Each row was made from one walk, in order. Every step used is in the known rows, and no mark comes twice. Write each row's walk.
Known rows:
S, H: [ 15.3 -13.9  -3.1  -5.6  -5.9  -9.6  14.4   7.1  -9.2  -4.3  -1.5  -5.7
   8.2 -14.5  24.2  -6.2 -19.2  24.3   3.5  11.4  -0.4  12.7   1.7  23.1
   6.5 -14.0  -3.7   4.9 -27.0  27.5  -4.9  -4.0]
T, Y: [  7.7  -2.5 -37.6 -13.1  -7.8  -3.7   4.8   5.3  -4.0   3.7   6.8  20.6
   0.7 -32.2  15.9 -20.2   4.3 -13.0  -7.0  31.7   1.8  17.8  15.1 -10.6
  -0.6  -0.2  -1.8  14.3 -14.0   5.3   8.0  21.9]
A, L: [ 30.1   5.1 -12.2 -24.6   2.8  -5.4  -8.7  19.2 -22.3  -4.3   9.2 -18.8
  -3.1  -8.6  25.6   2.7   7.8  -1.7  -1.0  23.0  -5.2   1.7 -15.9  -7.4
  10.1 -23.1  -0.8  23.5  -2.4  -1.2  17.5  -1.5]
C, J, Y, R, L, A: [ 18.6  -9.6 -22.8  24.7 -17.1  -5.9  -9.1 -26.6 -36.9  15.4   3.6 -11.6
  -0.9 -15.9  17.3   2.3 -25.5  18.7  17.2  23.9 -21.6  25.8 -27.2   7.9
 -12.5 -29.3  -5.6  45.1 -21.1  20.0   6.2  19.3]
Y, R: [  8.1 -38.0 -19.4  -1.5 -14.5  -5.0  12.7   0.5 -28.1  -1.5  -2.1  -3.7
  -0.1  -3.6   7.3   3.7 -18.9  14.5  -7.1  18.6  -5.6   7.0 -22.6   7.6
  10.5  -9.6  19.8  36.3 -11.8  -6.0  15.2  -5.3]
L, R: [  8.5 -10.3  -9.5  -9.2 -16.9  -0.1 -12.8  -2.4  -3.8  -0.8  12.5  -1.9
  -9.4 -16.2 -23.7  -4.7 -10.1  -1.8  18.0  25.1 -17.6  24.5   0.5   2.1
  21.4 -38.7  -4.8  31.2  -6.8  34.0  14.3   8.7]
A, L, R, Y, H, S: [ 47.0   5.5 -39.8 -36.4  11.1 -23.1  -6.1   2.4 -25.7 -21.0   5.5   7.1
  49.3   1.7   4.0  21.9  -2.5  -4.6  38.8  36.2 -15.3  10.2  -3.6  -8.0
 -11.4 -40.7  25.1  47.4  -3.8  25.0  49.5  -0.5]
R, C, H: [ 13.8  10.0 -11.9  11.2   2.6   8.1  38.7 -18.4 -35.4  -7.2 -10.0  19.8
 -13.4 -13.4  16.9  -4.1   2.2  21.9 -21.1  27.5  -6.7   9.4 -18.8  19.3
   5.8 -12.3 -23.0  39.7  -5.3  13.5  -9.7  14.9]
A, L, R, Y, J, C, H: [ 12.7 -13.5 -19.9   5.9   8.3   2.2   0.5 -22.0 -39.4  -8.7 -17.6  28.3
  -2.2  -5.1   1.1   4.5 -10.5   4.3   6.7  33.3  -3.0  11.7 -18.4   2.2
 -16.6 -23.8 -19.4  61.5 -22.8  41.3  12.8 -15.1]
B, A, L, R: [ 23.6  19.7  -4.8 -13.8 -23.1  -8.9 -40.3   2.6 -24.3   9.9  17.1 -15.9
 -12.6 -14.1 -17.3   0.5 -11.1  -5.8  17.3  36.0 -26.4  16.9 -17.5   5.3
  23.2 -49.4   4.3  50.4   1.6  23.3  26.1   1.4]
A, L, R, C, J, Y: [ 23.8  -8.9 -31.6  16.0   1.2   6.4  -7.5 -33.2 -15.2   2.5 -13.6  -0.2
 -16.3   4.0  18.3 -20.5 -21.7  -3.6  16.0  31.4 -23.3  27.9 -12.8 -15.6
 -28.1 -42.5 -32.5  53.3 -25.6  34.6   6.1  22.7]
B, A, L: [ 29.1  26.7  -5.7 -14.2 -11.3 -14.9 -23.7   8.5 -31.5  10.7  18.1 -20.4
  -7.2  -9.0  15.2  -0.5  -8.6  -2.4  -3.0  28.3 -18.5   4.0 -20.9   4.3
  13.4 -23.0   8.1  31.2   2.9  -6.8  15.8  -6.3]
Y, R, C, H, S: [ 22.8   7.8 -26.9  -4.4   3.5 -18.0  37.1 -21.2 -36.4 -15.8   4.0  13.6
  27.4  -9.9  29.6  10.2  -1.7   9.0   1.5  33.2 -20.1  16.9 -21.5  13.4
  -7.5 -19.4  19.6  38.3  -3.2  12.4  22.2   9.1]
C, J: [  5.5  -2.3 -31.3   4.4   4.6   4.1   4.7 -20.6  -1.7  -8.1   0.0 -11.4
  -8.2 -26.4  33.4 -17.7 -21.2   4.6 -10.6  10.4 -14.1   2.0   2.1  -9.9
  -5.7 -11.3 -19.3  12.0 -33.1  -3.1 -12.4   8.9]
B, A, L, R, C: [ 27.9  17.8 -10.4  -4.7 -17.6  -1.8 -18.5 -13.7 -28.4   4.3   5.4  -2.6
 -23.9   8.8 -17.7  -6.2  -6.4  10.9  17.7  37.8 -22.6  16.9 -23.2   2.7
   8.8 -49.5  -2.9  66.5  30.2  16.2   3.0  21.2]
B, A, L, R, C, J, Y: [ 21.7   4.1 -27.4  23.0  -7.1  -0.6 -16.5 -39.4 -20.5  11.0  -8.1  -0.9
 -18.2   2.9  11.1 -22.4 -32.2  -4.1  14.0  34.6 -31.7  30.9 -15.5  -6.1
 -26.3 -43.2 -27.1  57.9 -22.4  30.6   4.2  20.9]
Y, H: [ 22.4 -19.8 -27.1 -23.6  -2.7  -3.6  21.3   7.4 -21.2 -20.9  -4.9  -3.8
  27.0  -8.0   2.4  19.6 -22.9  26.5  -3.2  12.7   4.6   2.1 -10.5  -3.3
  18.4  -6.7  11.2  21.9 -14.6   4.7   8.9 -10.2]
B, A, L, R, Y, J: [ 26.1   4.6 -38.5  -8.1   7.3 -15.4 -32.8 -15.2 -24.4   3.3  -2.7  16.7
   7.8  30.3 -13.1  -6.0  -5.1  -4.8  29.9  27.0  -8.5  -9.9  -0.4 -10.5
 -22.6 -45.0  -1.5  60.4 -19.4  27.2   0.9  -9.7]
C, J, Y, R, L: [ 12.4 -32.3 -38.5  14.7 -18.6   7.3   0.7 -27.9 -18.3   2.4 -11.8   1.5
  13.3  -4.8  33.9   2.3 -25.2  11.4   3.6  34.5 -15.4  20.3 -41.2  -3.6
 -29.8 -31.2  -8.4  50.9 -39.6   9.7  -0.6   7.6]
J, Y, H, S: [ 32.8 -14.6 -38.8 -23.4   9.0 -28.8  24.7  -8.1 -12.3 -20.7  11.0   2.2
  60.3   0.2  16.3  22.6 -19.8  -2.5  26.1  22.1 -17.5  31.4  -1.1  -9.6
  -9.3 -20.8  27.7  15.5 -21.4  29.6  35.5  -5.4]
B, A: [  6.5  16.0  -3.9   7.0 -19.4 -16.5  -5.2  -9.5 -16.5  17.8  24.7  -4.6
  -6.0 -14.3  -7.5 -10.3 -25.4   2.5  -4.8  20.5 -25.3  16.8  -7.6  17.1
  14.7 -10.6   8.6  17.0   0.5   1.2  -1.9  -0.8]

Write each row's walk:
[ 24.9  -0.8 -28.7   5.4   5.1 -20.0  39.1 -28.1 -35.9  -9.9   0.9  19.7
  29.7  -2.2  30.6   5.7  -7.0   1.6   7.3  35.8 -23.9  29.6 -21.0  10.9
 -19.0 -23.6  12.8  42.5 -13.8  26.0  26.9  11.0]
J, Y, R, C, H, S
[ 25.7  15.4 -26.5  -3.3   6.6 -27.5  -8.5 -28.3 -33.9  -6.4  10.7  23.5
  30.6  -4.9   6.8  10.1 -13.1 -14.0  29.5  40.9 -28.7  23.8 -12.9   4.2
 -24.3 -35.4  15.8  52.7  -9.9  40.3  36.6 -12.3]
B, A, L, R, Y, J, C, H, S
[  8.4 -20.1 -30.2  20.0   5.6   0.7   8.3 -29.5  -2.0   3.5  -4.8   0.4
  -2.1 -10.6  27.6 -22.0 -28.6  -9.4   1.3  16.3 -19.3  28.3   1.2  -9.2
 -24.4 -16.8 -27.9  17.4 -48.3  26.7   1.8  10.4]
C, J, Y
[ 12.6  -4.7 -28.3  -8.5  12.0 -24.3  28.9 -23.3 -16.7 -21.5  13.1  14.7
  42.0 -11.4  24.7  15.3 -12.3  -3.9  10.7  21.5 -17.9  25.1  -6.1  -4.8
 -14.1 -11.7  19.5  14.1 -17.2  30.8  15.9 -13.9]
Y, J, C, H, S
[ 31.2  -2.2 -37.0 -35.0   7.0 -26.9  22.3   1.8 -11.6 -27.1  15.1  -3.4
  58.4  -9.1  16.6  25.3 -14.8   7.3  18.1  18.2 -11.9  15.1  -1.8  -8.8
   4.1 -16.1  35.5  11.8  -9.1  13.5  29.2  -6.5]
Y, H, S
[ 33.3  -2.9 -38.4   0.3  -8.0  -1.8  -8.2 -27.6 -34.9 -10.2 -21.0  -5.7
  11.4   4.3   3.0   5.6 -45.6  21.4  12.2  33.6 -17.8  14.9 -23.1  -9.1
 -10.5 -33.5  -6.7  68.7 -26.8  25.0  15.1   2.4]
B, A, L, R, C, J, Y, H
[ 28.8  -7.5 -41.1 -15.6  15.5 -10.8 -23.9  -8.9 -18.8  -8.2  -8.7  18.1
   8.3  31.7  -5.8  -3.6   4.9  -4.6  30.3  22.2   0.4 -11.7   2.4 -19.6
 -23.6 -45.7  -6.4  55.4 -24.6  29.4   1.6  -7.4]
A, L, R, Y, J
[ 44.8   1.4 -49.3 -22.0   7.1 -18.5   3.2 -22.9 -20.9 -25.8  -2.8  -5.2
  45.7   4.1  20.5  16.7 -22.5   2.5  34.2  35.1 -24.3  24.4 -12.5 -21.1
 -22.2 -44.4  16.4  50.7 -17.3  33.0  35.6   9.0]
A, L, R, C, J, Y, H, S
[ 35.9  -7.4 -49.7 -12.7  12.8 -21.7  27.8 -28.6 -13.8 -26.0  -1.5   2.8
  50.6   3.8  28.0  11.9 -26.8   7.8  23.7  23.5 -19.8  23.8  -5.3 -17.6
 -25.7 -24.4  17.6  28.8 -18.6  22.8  19.7   9.3]
R, C, J, Y, H, S
[ 19.0  -4.5 -11.3  10.1 -22.2  -8.0  -7.2  -7.7 -40.0  13.6  13.4 -11.5
   0.3 -15.4   3.1  12.3 -11.5  25.0  16.2  22.2 -14.5  20.0 -28.2  16.2
   9.1 -26.0  11.1  41.2   2.5  12.1   6.6  14.3]
Y, R, L, A
[ 30.7   1.5 -53.1 -37.8   2.4 -25.9  18.4   2.1 -12.3 -23.3  11.9   8.8
  58.8 -21.6  22.6  16.4  -8.5  -4.2  14.1  29.9  -6.3  17.3   8.3 -17.3
  -5.1  -9.6  37.2  15.5 -13.4  10.0  32.8   4.6]
T, Y, H, S
[ 14.4 -14.6 -16.9  23.2  -2.1   5.7  40.5 -26.5 -51.1  -1.3 -24.1  23.7
 -10.5  -2.9  17.8  -1.4 -11.8  21.8 -19.0  34.5  -9.3  18.6 -33.1  23.6
  -6.8 -13.5 -16.1  60.1 -19.4  19.5   5.6   9.4]
J, Y, R, C, H
[  2.8 -24.5 -19.1  15.7   5.7   2.2  11.6 -31.0 -29.2  -6.2 -15.0  38.6
  -0.9  -7.3  -7.8   0.8 -17.5   5.9   5.4  27.7  -3.4  17.9 -10.8   7.6
 -13.0 -17.6 -20.2  52.1 -25.1  46.0   4.7 -13.3]
L, R, Y, J, C, H
[ 21.7 -27.2 -42.7  -0.6   5.1   0.2  18.5 -18.1 -18.7 -16.6 -18.8  -1.8
  25.8  -6.6  17.9   6.9 -42.1  16.8  -0.6  15.3  -3.5  13.6  -8.0 -10.7
 -10.0 -11.0 -10.2  30.2 -48.1  20.5  10.1  -5.8]
C, J, Y, H
[ 26.7   3.6  -9.7 -23.6 -12.6  -2.1 -29.8   9.3 -16.1  -2.5   8.5 -13.6
 -11.3 -13.2  -9.5   2.9   0.8  -4.8  19.3  32.8 -15.4  15.3 -12.1  -6.0
  22.3 -47.5  -4.4  43.6  -3.6  28.3  27.6   3.7]
A, L, R
[ 25.0 -24.8 -43.0   2.7  -2.2   5.3  12.2 -28.9 -20.7 -16.6 -25.2   4.6
  14.4   2.9   0.3   4.3 -41.9  22.8  12.2  24.5  -9.1  20.6 -12.5 -14.1
 -11.5 -29.0 -12.6  54.8 -32.2  32.4   6.8   7.8]
L, R, C, J, Y, H
[  6.0 -44.6 -35.0  21.3  -8.0  -1.9  10.0 -25.0 -26.9   3.8 -16.5  -2.0
  -0.3  -3.3  23.5 -10.9 -39.0   4.2  -4.9  21.8 -15.3  18.8 -22.1  -1.1
 -18.1 -13.6  -1.5  43.7 -45.2   9.0  17.4  -1.3]
C, J, Y, R
[  2.1 -48.9 -26.9   6.8  11.9  -6.3   7.2 -22.3  -9.6  -4.6  -3.6  30.1
   3.9  22.1 -11.0  -4.1 -22.4   1.5  21.9  10.2   1.1  18.7   1.6 -17.9
 -29.4 -10.4  -2.0  31.3  -1.0  27.8  -6.1 -16.3]
R, Y, J, C
[  1.7 -22.7 -20.3  16.3  11.9   1.5  24.4 -27.3 -31.3  -8.2 -14.9  37.1
   2.8  -5.2   7.2   0.8 -16.1   7.8  -4.7  22.0   2.0  12.2 -11.2   6.5
 -18.4  -2.5 -18.8  40.6 -25.2  31.7  -1.6 -15.9]
R, Y, J, C, H
[  2.1 -49.0 -25.3   6.1   2.9  -4.9  -6.0 -25.3  -7.4  -4.7  -4.7  31.6
   1.0  20.2 -25.5  -4.5 -25.0  -1.9  33.8  16.0  -3.3  24.8   2.8 -17.2
 -23.6 -24.3  -2.4  44.3  -1.0  41.1   0.0 -12.9]
L, R, Y, J, C
[ 15.8 -17.2 -43.1  -6.6  23.5 -11.3   2.8 -12.3 -13.0  -5.9  -7.4  26.4
  14.8  31.7   4.5  -9.8   1.3   0.6  16.7   9.0   6.8 -13.6  10.4 -14.0
 -27.2 -21.8  -5.4  30.9 -25.2  17.2 -16.0  -7.4]
R, Y, J
[ 21.5  11.9  -6.6   5.3 -15.5  -7.6  -7.2  -5.2 -23.0  11.5  22.5 -11.0
  -1.0 -19.3   2.0   6.4  -1.8  17.8  20.0  18.0 -14.6  22.9 -16.0  11.3
   9.9 -28.3  -3.1  21.2   6.3  18.9  -2.1  21.2]
R, L, A
[ 15.9 -39.8 -24.3  16.5  -7.6   0.2  26.7 -23.0 -34.4   2.2 -14.1  13.5
  -9.6  25.4   1.4  -8.5 -18.2  17.7   4.8  26.3 -11.0  24.7 -26.8   2.6
 -13.9 -22.3   1.1  58.9   6.2  11.9   2.7  17.5]
J, Y, R, C
[ 16.2 -15.3 -42.0  -6.8  13.1  -8.8 -14.2 -16.0 -10.5  -6.6  -7.0  26.6
  10.5  28.8 -14.8  -7.6  -1.2  -2.6  29.8  17.2  -1.8  -6.5  10.3 -14.3
 -22.1 -39.8  -6.3  46.8 -24.8  33.9  -6.9  -5.4]
L, R, Y, J
[ 35.2  -6.2 -50.1 -12.9   4.1 -18.2  14.7 -30.9 -12.6 -24.5  -0.8   4.1
  47.4   0.5  10.7  13.1 -28.6   4.6  34.0  30.1 -26.4  29.4  -5.5 -15.3
 -19.9 -38.8  15.6  41.9 -17.0  36.1  26.9  10.8]
L, R, C, J, Y, H, S
